What can hang from each mark
M: S
R: X
Z: S
X: E S
T: S
S: B M T X Z
B: E S
E: B X

Each row was made from one small tree. The marks that hang from a mark follow it in brackets, in alphabetical order. Every link used is in the known rows. Write each row's tree.
Known rows
T(S(B M Z)): [ 0.786  0.197 -3.138  1.331  1.733 -3.697 -1.233  0.549  0.094  0.472
  0.773  1.321 -1.341  1.996  0.002  2.572 -1.294 -0.565]
R(X): [ 0.165 -0.522 -1.103 -1.549 -2.108 -1.493  1.603  1.245 -1.339  0.045
 -1.066  1.094 -1.229 -2.941  1.696 -1.910 -0.302  1.050]
Z(S(M T)): [-1.079  0.637  0.439 -0.216  1.688 -1.278  1.218  2.934  2.285 -1.165
 -0.598  2.656  2.315 -2.226  0.476  0.045  0.592  0.237]
R(X(S)): [ 0.192  0.357 -0.805 -1.405 -3.521 -0.915  0.450  0.805 -1.079  0.265
 -2.219 -0.134 -0.433 -1.842  0.984 -1.407 -0.439 -0.360]
E(B X(S(T Z))): [-1.477 -1.442  1.556 -1.949  1.617  3.711 -3.858 -1.538 -1.265  2.101
  1.219  2.110 -0.935  3.053 -0.585 -1.839 -1.388 -1.629]
Z(S(B(E(X)))): [-0.539  2.375 -0.086  2.293  0.154  0.475 -0.072  0.775 -0.282  0.625
  0.043 -1.560 -0.877  0.469  0.578  0.022  0.393 -1.331]
S(X): [ 0.893 -0.667 -0.008 -1.219 -0.215 -0.174  1.274  1.212 -1.531  0.584
 -0.085 -0.560 -0.324 -0.965  0.384 -0.017  0.986  1.014]
T(S(B(E) X)): [ 0.422  2.196 -2.224  0.602 -0.218 -0.728 -1.197 -1.004 -1.450  0.294
  0.498 -5.527 -2.634  1.434 -1.613  2.442 -0.902 -0.509]
B(E(X) S(M T Z)): [-1.827 -1.106  3.598 -1.248 -0.532  2.578 -1.748 -2.715  1.800 -1.025
  0.479  1.037  1.756  0.062  0.905 -0.987  0.792  2.322]
M(S): [ 0.696  1.585 -2.074  1.410 -0.216 -3.007  3.467  1.762 -1.192 -0.055
 -1.839  0.076 -0.005 -2.147  1.923 -0.389  1.258  0.249]
Z(S(X)): [ 0.650  1.748 -0.356  0.711  0.339  0.274  1.389  2.486 -0.019  0.239
 -0.421 -0.817  0.680 -0.455  0.066  0.144  1.522 -0.399]
X(E(B(S(M Z)))): [-0.248 -3.144  0.682  1.963  0.483 -0.233  0.604 -1.634  1.462 -0.336
  1.959  1.648 -1.690  2.016  0.295 -2.169  0.196 -0.804]
S(B(E) M T X Z): [ 1.266 -1.021  1.018 -1.262  2.159  1.820 -0.127 -2.685  0.074  0.181
  2.627 -0.641  0.985  0.410 -2.639  2.730 -0.092  3.627]
Z(S(M T X(E(B)))): [-0.234  0.066  0.571  0.135  2.118  1.935  0.456  0.828  1.684 -1.102
  1.378 -0.309  1.100 -0.037 -2.097  0.405 -0.261 -0.683]
B(S): [-0.183 -0.017  0.741  0.052 -1.830 -2.236  1.321  0.468  0.816 -0.611
 -1.375  0.702  0.450 -0.762  2.372 -1.556  1.625  0.578]
T(S): [-0.855  0.542 -2.071  0.159  0.267 -3.099 -0.649  1.637 -0.312 -0.226
 -0.847 -0.712 -1.882 -0.259  1.039  0.132 -0.368 -0.895]
T(S(B(E) M X Z)): [ 1.050  0.873 -2.329  0.963  0.983 -0.953 -1.451 -1.231 -0.299  0.537
  1.594 -2.331 -1.442  2.585 -1.918  3.578 -0.902  0.389]
Z(S(M)): [-0.496  0.678 -0.607  1.321  0.683 -2.512  1.791  3.682  1.794 -0.257
 -0.777  3.169  1.376 -1.031  1.375  0.059  1.019 -0.956]
X(E(B) S(M T Z)): [-0.686 -3.428  1.638  0.554  1.305  1.500 -1.401 -2.060  1.869 -0.290
  1.631  1.581 -0.062  1.996 -1.685 -1.161 -0.716 -1.150]

Write each row's tree
[-2.072 -1.274  2.784 -0.993 -0.698  2.451 -2.124 -1.236  0.127  0.360
 -0.153  0.329  0.387 -0.071  0.624 -0.913  0.287  0.441] => B(E(X(S(M T Z))))
[ 1.697  0.148 -0.696  0.718  2.241  2.161  1.788 -1.956 -1.130 -0.428
  1.313 -2.152 -0.137 -0.001 -1.760 -0.169  0.507  1.618] => M(S(T X(E(B)) Z))
[-0.441 -0.906  1.142 -0.599 -0.626  1.534 -2.821  0.491 -1.683  1.458
 -1.041  1.958 -0.072  1.253  1.869 -1.201  0.042 -1.482] => E(X(S(Z)))
[ 0.966  0.540 -0.753  0.023 -3.001  0.121 -0.103 -1.605 -1.162  0.922
 -0.666 -1.336 -1.208 -0.134 -0.111 -0.578 -0.340  0.612] => R(X(S(B(E) Z)))
[ 0.260  0.065 -0.485  1.729  1.080  0.757  1.058  1.558  1.211 -0.226
  1.217  0.156  0.152  1.133 -1.236  0.469  0.142 -1.877] => Z(S(M X(E(B))))
[-2.003 -0.256  2.335 -0.197 -2.541  0.660 -0.797 -1.101  1.161 -0.659
 -0.741  0.228  0.706  0.140  1.991 -0.904  0.671  0.063] => B(E(X) S(M))
[ 0.500  1.658 -1.629  2.112  0.920 -2.943  1.439  2.878  1.076  0.166
 -0.247  1.971  0.695  0.089  0.586  1.430  0.137 -1.415] => Z(S(B M))
[ 0.042  0.723  0.439 -0.839 -0.528 -0.907 -0.762 -0.232 -0.439  0.130
 -1.355 -1.239  0.485 -0.472 -0.349  0.374 -0.365 -0.517] => X(S(B T))
[ 0.697 -0.583  0.290 -0.470  0.697 -1.128 -1.040 -0.463  0.736  0.390
 -0.274  1.992  1.665  0.709 -0.636  1.493 -0.418  0.389] => X(S(B M T Z))
[ 0.073 -2.107  0.093 -0.740 -0.906  1.058  0.353 -2.108  0.672 -1.063
  1.246  0.905 -1.204 -0.532 -0.440 -2.358 -1.330  0.815] => R(X(E(B(S(M T Z)))))
[ 2.805  3.162 -3.228  1.384 -0.083 -1.570  2.878  0.392 -2.802  0.563
 -0.879 -3.103 -0.367 -0.363 -0.364  2.114  0.266  0.172] => M(S(B X))
[-0.272 -1.165  0.272 -1.277 -2.778  0.342 -0.181 -0.320  0.363 -1.732
 -1.492 -0.558  0.302 -2.582 -0.156 -1.232 -1.555 -0.467] => R(X(E S(M T)))
[ 0.855 -2.466  0.076  0.059 -0.127 -0.298  1.274  1.019 -0.003 -0.806
  0.568  0.311  0.094 -0.674 -0.155  0.717 -0.017 -0.110] => S(M X(E))
[-0.155 -0.534  0.932 -1.352  0.558  1.458 -3.449 -0.222 -1.085  0.861
 -0.405  2.178  0.961  1.251  0.471  0.722 -1.501 -0.999] => E(X(S(B M T Z)))
[-1.035 -1.415  0.715 -0.702  0.806  2.747 -3.381 -0.943 -1.632  2.819
  1.099  2.482 -1.714  3.931  0.164 -1.810 -1.080 -2.572] => E(B X(S(Z)))
[-1.969  0.080  3.190 -0.892 -1.723  0.461  0.858 -2.303  1.936 -1.666
 -0.566 -2.364  0.728 -1.978  0.782 -1.965  1.959  2.626] => B(E S(T))
[ 1.232  2.190 -1.075 -0.960  0.665  0.005  2.608  0.509 -1.577 -0.778
 -1.211 -2.424  1.239 -2.675 -0.383  0.757  0.767  1.782] => M(S(T X))
[ 0.219  2.294  0.259  0.201  1.215  1.105  0.662  0.285  1.111 -0.620
  0.770 -2.148  1.549 -0.496 -2.196  2.350  0.081  0.695] => Z(S(B(E) M T X))
